Known rows, with every way that one mark hangs from another
K[A[B S T Z[Q]]]: [-0.22 -0.16 -0.02  0.12  0.00  0.10 -0.02 -0.32  0.38  0.20  0.28  0.11
  0.17 -0.05 -0.49  0.05 -0.23 -0.02 -0.14]
K[A[T[Q] Z]]: [ 0.15  0.16  0.05 -0.02  0.06  0.11 -0.13 -0.17  0.79 -0.07  0.08  0.61
  0.04 -0.10 -0.49 -0.27 -0.14  0.35 -0.03]
K[A[B]]: [ 0.20  0.30 -0.14  0.05 -0.04  0.10 -0.05 -0.07 -0.21  0.01  0.17  0.37
  0.04  0.02 -0.63 -0.24 -0.22  0.20 -0.17]
T[A[B Z] Q]: [ 0.24  0.11 -0.04 -0.01  0.03  0.14 -0.13  0.19  0.65  0.02  0.02  0.64
  0.18 -0.29 -0.44 -0.26  0.02  0.06  0.53]
A[B[S] T Z[Q]]: [-0.18 -0.21 -0.07 -0.01  0.19 -0.11 -0.13 -0.48  0.49  0.02  0.28  0.12
  0.27  0.04 -0.37  0.17 -0.11 -0.29 -0.14]
T[A[S] Q[Z]]: [ 0.45  0.05 -0.08  0.14  0.01  0.01  0.29  0.38  0.68 -0.03 -0.10 -0.12
  0.50 -0.50 -0.18 -0.25  0.12  0.66  0.64]
B[S T[Q[Z]]]: [ 0.52  0.10 -0.03 -0.09  0.03 -0.21  0.06  0.06  0.55 -0.31  0.07 -0.31
  0.36 -0.20 -0.04 -0.08  0.29  0.40  0.10]
B[S]: [ 0.38  0.13 -0.12 -0.01  0.14 -0.18 -0.17  0.03 -0.22 -0.26  0.23 -0.27
  0.17  0.12 -0.52 -0.21  0.01  0.63 -0.19]
T[Q[Z[A[B]]]]: [ 0.37  0.41 -0.16  0.09 -0.09  0.01  0.34  0.31  0.61 -0.64 -0.26  0.29
  0.54 -0.42 -0.06 -0.11 -0.08  0.25  0.22]
B[A[Z] S]: [ 0.14 -0.13  0.03  0.03  0.22 -0.15 -0.14  0.08 -0.26 -0.08  0.40  0.14
  0.10  0.05 -0.27 -0.01  0.10  0.55 -0.12]
Z[A[B] Q[T]]: [ 0.12  0.36 -0.19  0.06  0.14  0.18  0.24 -0.18  0.63 -0.67 -0.06  0.12
  0.43  0.09 -0.42 -0.23 -0.22 -0.14  0.04]
K[A[B T Z[Q]]]: [-0.10  0.04 -0.04  0.03  0.05  0.10  0.01 -0.49  0.38  0.16  0.19  0.58
  0.10  0.02 -0.45 -0.03 -0.26 -0.10 -0.15]
B[A[T[Q Z]]]: [ 0.28  0.02 -0.03  0.22  0.24 -0.08  0.39 -0.05  0.75 -0.18  0.02  0.40
  0.20 -0.02 -0.21 -0.11  0.12  0.29  0.06]
T[A]: [ 0.42  0.19 -0.13  0.09  0.00  0.09 -0.06 -0.12 -0.17 -0.02  0.11  0.28
  0.15 -0.11 -0.59 -0.35 -0.07  0.60  0.30]
B[T[Z]]: [ 0.47  0.04 -0.03  0.05 -0.13 -0.08  0.13 -0.24 -0.19 -0.31  0.00  0.36
  0.17 -0.11  0.07 -0.07  0.13  0.41 -0.10]
Q[T[A[B S]] Z]: [ 0.27 -0.11 -0.15  0.12  0.19  0.06 -0.01  0.14  0.51  0.03  0.02 -0.05
  0.66 -0.42 -0.23 -0.35  0.11  0.20  0.47]
Q[Z[A[B]]]: [ 0.21  0.27 -0.21  0.16 -0.21 -0.03  0.26  0.06 -0.27 -0.64 -0.12  0.29
  0.61 -0.55  0.07  0.05 -0.20  0.28  0.07]
B[A[S T[Q] Z]]: [-0.08 -0.15  0.02  0.24  0.12  0.06  0.03  0.05  0.77 -0.08  0.21  0.11
  0.20 -0.02 -0.49  0.04  0.05  0.35  0.01]

Rows
[ 0.34  0.11 -0.09  0.04 -0.09 -0.04  0.13  0.00  0.36 -0.24 -0.04  0.36
  0.20 -0.12 -0.12 -0.03  0.13 -0.15  0.04] -> A[B[T[Q Z]]]
[ 0.48 -0.16  0.03 -0.07  0.11 -0.28  0.24 -0.28 -0.02 -0.21  0.17 -0.18
  0.22  0.00  0.24  0.01  0.26  0.37 -0.07] -> B[S T[Z[Q]]]
[ 0.28 -0.12 -0.07 -0.01  0.05 -0.23  0.14 -0.22 -0.08 -0.12  0.20 -0.10
  0.25 -0.03  0.01  0.10  0.16 -0.13 -0.08] -> A[B[S T[Z[Q]]]]
[ 0.19  0.09 -0.15  0.07  0.28  0.17  0.17 -0.20  0.67  0.09  0.08 -0.11
  0.34  0.24 -0.60 -0.37 -0.05  0.13  0.24] -> Z[Q[T[A[B S]]]]
[ 0.20  0.06 -0.09  0.02  0.16 -0.12  0.06 -0.02  0.79 -0.01  0.15  0.00
  0.28 -0.27 -0.42 -0.16 -0.01 -0.03  0.05] -> K[A[B[S] T[Q[Z]]]]
[ 0.02  0.24 -0.21  0.21 -0.14  0.06 -0.08 -0.21  0.23 -0.79  0.07  0.11
  0.35 -0.29 -0.60  0.00 -0.25 -0.09 -0.06] -> Z[A[B T]]
[ 0.57 -0.04  0.06 -0.06  0.03 -0.27  0.11  0.17  0.53 -0.76  0.05 -0.19
  0.29 -0.38  0.25 -0.09  0.34  0.33  0.17] -> B[S T[Q Z[A]]]
[ 0.39  0.26 -0.13  0.04  0.07  0.11  0.04  0.19  0.69 -0.02 -0.01  0.30
  0.20 -0.17 -0.65 -0.35  0.03  0.09  0.52] -> T[A[B] Q]
[ 0.22 -0.27 -0.01  0.15  0.41 -0.31  0.38 -0.23  0.31 -0.07  0.30 -0.14
  0.24  0.06 -0.07  0.02  0.18  0.31 -0.06] -> B[A[T[Z[Q]]] S]
[ 0.34 -0.16  0.07  0.20  0.00 -0.07  0.41  0.20  0.53 -0.20  0.10 -0.03
  0.20 -0.13  0.08  0.04  0.37  0.37  0.12] -> B[A[S] T[Q Z]]
[ 0.17  0.22 -0.18  0.09 -0.09 -0.06 -0.13  0.12 -0.23 -0.80  0.16 -0.13
  0.32 -0.26 -0.44 -0.04 -0.14  0.14 -0.05] -> Z[A[B[S]]]
[-0.05 -0.13  0.02  0.12 -0.04  0.09 -0.25 -0.18  0.23  0.02  0.27  0.13
  0.10 -0.15 -0.54 -0.11 -0.17  0.49 -0.15] -> K[A[S T Z]]
[ 0.39 -0.26  0.07  0.04  0.23 -0.30  0.47 -0.24 -0.02 -0.08  0.32 -0.12
  0.17  0.05  0.29  0.11  0.37  0.30 -0.02] -> B[A S T[Z[Q]]]
[ 0.19  0.21 -0.09  0.21  0.20  0.03  0.24 -0.11  0.80 -0.17  0.11  0.24
  0.15  0.15 -0.66 -0.15  0.01  0.28 -0.01] -> B[A[T[Q]]]
[-0.15 -0.12 -0.22  0.29 -0.04  0.00 -0.17 -0.15  0.34 -0.10  0.25 -0.43
  0.33 -0.04 -0.86  0.08 -0.12 -0.09 -0.17] -> A[B S T]
[ 0.39  0.11 -0.01  0.07 -0.16 -0.04  0.42 -0.36 -0.02 -0.61 -0.06  0.29
  0.29 -0.19  0.28  0.03  0.04  0.31 -0.01] -> B[T[Z[A Q]]]
[ 0.18  0.16 -0.14  0.07 -0.18 -0.05 -0.17 -0.04 -0.17 -0.81  0.21 -0.18
  0.29 -0.30 -0.37  0.04 -0.04  0.01 -0.03] -> Z[A[B[S T]]]
